What can hang from each mark
malu: dume fisa fosam nobi rezos
nufo: malu
dukapak: fisa vafu
vadu: malu
nobi: malu
bobu: malu
pipakol: malu
fosam: malu
zitiv: malu
fuzom: nulotog
nulotog: malu
fisa: dukapak

Every row comes from one small tree of marks. The marks that hang from a mark follow it in brackets, in alphabetical order. Every link used is in the known rows. Which tree was each row made from?
Known rows
dukapak(fisa): [-5.68  3.16  0.81  0.69 -5.25  1.75  0.81 -0.19 -3.74 -1.27 -1.56 -0.08
 -1.08 -0.58 -5.26  0.00  5.66 -1.52  3.48  1.23]
nufo(malu(dume fisa(dukapak) nobi)): [ 1.74 -1.12 -0.40 -1.80  1.54 -0.66  2.25 -1.21  0.40 -0.49 -0.66 -3.64
 -0.88 -0.59 -1.49 -0.27 -0.80  0.96  1.30  0.30]
malu(dume fisa(dukapak(vafu)) fosam nobi): [ 1.15  0.26  0.46  1.34  2.07  0.64  1.26 -2.12  1.40 -0.13  0.46 -1.53
  0.92  0.97  0.08 -0.24 -6.17 -0.15 -1.35  1.04]
pipakol(malu(dume fisa(dukapak(vafu)) fosam nobi rezos)): [ 1.38 -0.90 -0.06 -0.18  3.12  0.48 -0.08 -0.79  3.18 -0.88  2.53  0.14
  0.39 -1.40  4.72  0.66 -8.36 -1.92 -2.14  0.00]
zitiv(malu(nobi rezos)): [-0.08 -0.61 -0.25  0.00 -0.40 -1.55 -2.75  2.02 -2.03 -0.79 -1.42  2.07
 -1.21 -1.80 -0.15 -0.69  3.25  0.71  0.94  1.97]
nulotog(malu(fisa fosam nobi rezos)): [ 3.51 -0.88 -1.21 -0.19  2.29 -0.48 -2.70  1.38  1.27  1.24  1.92 -1.52
 -0.71 -0.55  2.76  1.17 -1.39 -0.70 -1.24  1.48]
vadu(malu(dume nobi rezos)): [ 2.31 -1.58 -0.46  0.67 -0.29 -1.96 -1.72  0.70 -0.70  0.69  0.94  3.42
 -1.18 -1.75 -0.10 -0.22 -1.11 -1.13 -3.15 -0.12]
pipakol(malu(fisa rezos)): [-1.49 -0.45  0.50 -1.91 -1.14  1.61 -0.67  1.38 -0.78 -1.64  0.52  3.10
  0.48 -3.70  2.11  0.66  2.36 -2.06  1.66 -0.44]
fosam(malu(nobi)): [-1.52  1.12  1.28 -0.99 -1.16 -1.75 -1.10 -0.19 -2.90  1.07 -0.90 -2.71
 -0.53  0.31 -5.07 -1.09  4.21 -1.43 -0.18  0.69]
fuzom(nulotog(malu(dume fisa fosam rezos))): [ 0.97 -0.68 -2.66  0.34 -0.17 -0.94  0.56  0.64  2.21  0.62  2.21 -1.89
  0.05  0.70  3.15  1.14 -1.11  0.60 -0.14 -0.90]
fuzom(nulotog(malu(fisa(dukapak) fosam nobi))): [ 2.33  0.49 -1.80 -1.94  2.42  0.65  2.76  1.13  2.89 -0.15  0.10 -2.12
 -1.09  3.37 -3.03  2.10  0.00  0.13  4.48 -0.13]
nobi(malu(dume fisa fosam)): [-0.60  2.14  1.18  1.69 -2.48  0.90  1.20  0.92  0.18  1.66 -0.24  4.24
  1.22  0.39  0.21 -1.02  0.04  1.01 -1.60 -1.85]
bobu(malu(fisa nobi)): [ 1.41 -1.27  1.16 -0.42 -1.18  1.26 -0.56  0.99 -0.82  0.43 -0.72  3.31
 -1.76 -0.82 -2.12  0.65  3.51  0.76  1.90  0.29]
malu(dume fisa(dukapak(vafu)) fosam nobi rezos): [ 1.72 -2.02 -0.24  1.12  3.24 -0.09 -1.17 -1.67  2.51 -0.72  1.27 -2.01
  0.56  0.15  3.92  0.19 -7.11  0.05 -2.34  1.57]
fuzom(nulotog(malu)): [-0.82  4.50 -0.69 -0.72 -2.81 -0.32  3.05  1.17 -1.75 -0.05 -1.07 -1.88
 -0.46  3.13 -6.79  0.61  5.65 -0.06  5.85 -0.03]
nobi(malu(dume fisa(dukapak) fosam rezos)): [ 0.08 -0.17  0.18  0.34  0.74  1.70  0.56  1.33  3.04 -0.30 -0.47  3.37
  0.58  1.17  3.23  0.37 -1.18  1.60  0.10 -2.28]
fosam(malu(dume fisa nobi rezos)): [ 0.40 -4.60 -0.56 -1.25  1.45 -2.83 -3.26 -1.52 -0.20  0.19  1.51 -2.60
 -0.62 -1.81  3.53 -0.36 -0.81 -0.72 -3.94  0.37]
bobu(malu(fosam rezos)): [-1.63  1.45  0.66  2.13 -3.05  2.06 -1.76  2.90  0.36  1.65 -0.10  2.39
 -1.01 -0.82 -0.44  0.07  4.17  1.01  0.39 -1.00]
fuzom(nulotog(malu(dume fisa fosam))): [ 0.22  1.47 -1.88  0.50 -1.34 -0.45  2.99  0.31  1.01  1.23  1.44 -1.59
  0.28  1.55 -0.72  0.66 -0.09  0.32  0.89 -1.30]
zitiv(malu): [-3.50  3.10  0.94  0.71 -3.62  0.31  1.12  2.10 -3.79 -0.62 -2.93  2.89
  0.27 -1.07 -3.97 -1.38  6.57  0.67  3.63  0.15]
malu(dume nobi rezos): [ 1.28 -0.62 -0.81  0.03  0.20 -1.05 -2.53 -1.34 -1.87  0.84  0.06 -0.78
 -1.19 -0.90 -0.71 -0.38  0.19 -0.25 -3.09  1.61]

Which tree is each row?
[ 1.21 -0.79 -0.43 -0.28  2.40  1.80  0.94 -1.00  0.98  0.97 -0.20 -0.06
 -0.30  0.10 -0.70  0.41 -2.19 -0.23 -1.77 -0.26] => malu(dume fisa(dukapak) fosam nobi)
[-0.35 -1.66 -0.34 -0.51  0.29 -3.11 -3.01 -1.25 -1.45  1.10  0.78 -3.52
 -0.94 -0.59  0.21 -0.96  0.68 -0.99 -3.88  0.36] => fosam(malu(dume nobi rezos))
[-1.54  0.74  0.17  1.51 -1.62  1.52  0.58 -0.56 -1.04  1.58  0.38  0.96
  1.19 -1.49  0.21 -0.78  0.32 -0.24 -2.70 -0.64] => malu(dume fisa fosam)
[-0.32  0.37  0.99  1.26  1.48 -0.01  1.07  1.09  1.16 -1.78 -1.24  1.12
  0.84  0.17  0.62 -0.67 -3.09  0.91  2.61  1.38] => zitiv(malu(fisa(dukapak(vafu)) fosam nobi))
[-3.21 -0.17  0.11 -0.06 -1.76 -1.90 -1.64 -0.67 -1.92  0.50  0.35 -3.02
  0.28 -0.75  0.07 -1.05  2.89 -0.79 -2.04 -0.83] => fosam(malu(dume rezos))
[-0.78  3.18  2.16  2.18 -0.74  1.07  3.30 -0.06  2.04 -0.45 -0.68  2.28
  2.28  2.94 -0.01 -0.82 -4.01  1.27  1.38 -1.33] => nobi(malu(dume fisa(dukapak(vafu)) fosam))
[-0.22  0.00  1.28 -0.47 -1.71  0.44 -1.25  1.73 -0.23 -1.32 -1.11  4.31
  0.56 -0.06  1.40  0.12  3.27  1.21  2.41 -0.09] => nobi(malu(fisa rezos))
[-2.54  0.59  0.97  0.96 -0.35  0.07  3.57 -0.49 -0.57 -2.99 -1.80  1.38
  1.68  0.05  0.65 -0.93 -1.38  1.15  4.02 -0.17] => zitiv(malu(dume fisa(dukapak(vafu))))
[-2.48 -3.09 -0.32 -2.03  1.45 -0.20 -0.05 -0.79  0.72 -1.67 -0.03 -2.57
  0.45 -0.46  2.65  0.21  1.23 -0.28  0.70 -1.80] => fosam(malu(dume fisa(dukapak) rezos))
[-0.30  0.46  1.08  0.97 -1.66  0.95 -1.60  2.57  1.20  0.15 -0.21  4.10
  0.92 -0.10  2.71 -0.24  1.42  1.27  0.00 -0.62] => nobi(malu(fisa fosam rezos))
[-0.82 -1.45 -0.76  1.22 -0.64  0.92 -1.72 -0.28  0.13  0.90  1.30  0.52
  0.82 -2.41  3.91 -0.17 -0.88 -0.04 -3.84 -0.26] => malu(dume fisa fosam rezos)
[ 0.21 -3.54  0.32 -0.94  3.21 -2.59 -1.24 -2.41  1.50 -1.94  1.10 -4.61
  0.41  0.61  3.49 -0.22 -4.84 -0.54 -0.81  0.81] => fosam(malu(dume fisa(dukapak(vafu)) nobi rezos))
[ 1.09 -0.29  0.92 -0.15  2.00  0.16  1.72 -2.80 -0.18 -1.69 -0.57 -1.37
  0.51  1.15 -1.28 -0.06 -4.08 -0.22  0.90  1.56] => malu(dume fisa(dukapak(vafu)) nobi)
[-0.02  1.60 -0.96 -1.52 -1.77 -0.08  2.87  0.81 -0.60 -0.98 -0.38 -1.04
  0.03  1.97 -3.52  1.24  4.15  0.16  5.90 -0.13] => fuzom(nulotog(malu(fisa)))
[ 1.31 -0.74 -0.31  0.98  0.39  0.26 -0.78 -1.15 -0.44  2.18  0.86  0.42
 -0.11 -1.39  0.23 -0.45 -1.96 -0.40 -4.38  0.60] => malu(dume fisa fosam nobi)
[-1.01  3.49  1.26  1.69 -2.86  0.74 -1.55  2.87  0.11  1.13 -0.97  3.37
  0.54  0.94 -0.66 -0.79  2.75  0.99  0.06 -0.59] => nobi(malu(fosam rezos))
[ 0.23  1.70 -2.34 -0.37 -1.45 -1.58  1.17  0.07 -0.38  0.06  0.69 -2.58
 -0.73  2.04 -1.61  0.83  2.13  0.34  2.07 -0.37] => fuzom(nulotog(malu(dume rezos)))
[ 1.91 -3.05 -1.18  0.71  1.46 -0.24 -3.26 -0.81  0.66  1.39  1.75 -0.06
 -0.40 -2.26  4.08  0.09 -3.01 -0.06 -5.51  1.02] => malu(dume fisa fosam nobi rezos)
[ 0.85 -0.79  0.56 -2.30  2.04  2.04  0.89 -0.47 -0.67 -1.40 -1.96  0.53
 -0.81  0.41 -3.40  0.97  2.20 -0.31  3.25  0.95] => malu(fisa(dukapak) nobi)
[ 1.91 -3.58 -1.14 -2.02  3.38  0.67 -1.01 -1.50  0.81 -1.34 -0.25 -0.29
 -1.05 -0.55  1.87  1.14 -1.35  0.11 -0.41  0.71] => malu(dume fisa(dukapak) nobi rezos)
[ 1.27 -1.35 -0.10 -0.42  0.30 -0.17 -0.41 -1.89 -2.04  0.57 -0.20  0.55
 -0.42 -1.30 -1.16 -0.12 -0.09 -0.35 -2.07  1.07] => malu(dume fisa nobi)
[ 3.40  0.72 -1.11  0.79  1.50 -0.58  0.18 -0.37  0.19  2.46  1.80 -1.42
 -0.44  0.14  0.24  0.43 -2.69 -0.77 -2.90  0.21] => nulotog(malu(dume fisa fosam nobi))
[-1.29  5.11  1.35  2.50 -3.71  0.60  1.43  1.15 -1.03  2.52 -1.01  3.43
  0.79  1.59 -3.24 -1.52  1.52  0.86 -1.63 -1.84] => nobi(malu(dume fosam))
[-0.62  2.84  0.46  2.26 -2.45  0.16 -1.03  1.46  0.29  1.90 -0.13  2.99
  0.45  0.74  0.60 -1.10  0.40  1.06 -2.51 -1.30] => nobi(malu(dume fosam rezos))
[ 0.23 -4.67 -0.69 -2.51  3.42 -1.43 -1.53 -1.44  1.12 -1.17  0.57 -3.09
 -0.77 -0.39  2.67  0.54 -0.96 -0.60 -1.11 -0.52] => fosam(malu(dume fisa(dukapak) nobi rezos))
[ 0.51  1.69 -0.70 -1.43  1.19  1.82  3.81 -0.34 -0.12 -0.80 -0.59 -1.29
  0.23  1.68 -2.04  1.30  1.37 -0.38  3.77 -1.44] => nulotog(malu(dume fisa(dukapak)))
[-1.01 -0.77  1.96 -1.30  1.86 -1.43  0.75 -1.39  0.11 -2.12 -0.68 -3.90
  0.80  1.66 -1.75 -0.37 -1.22 -0.93  2.77  0.99] => fosam(malu(fisa(dukapak(vafu)) nobi))
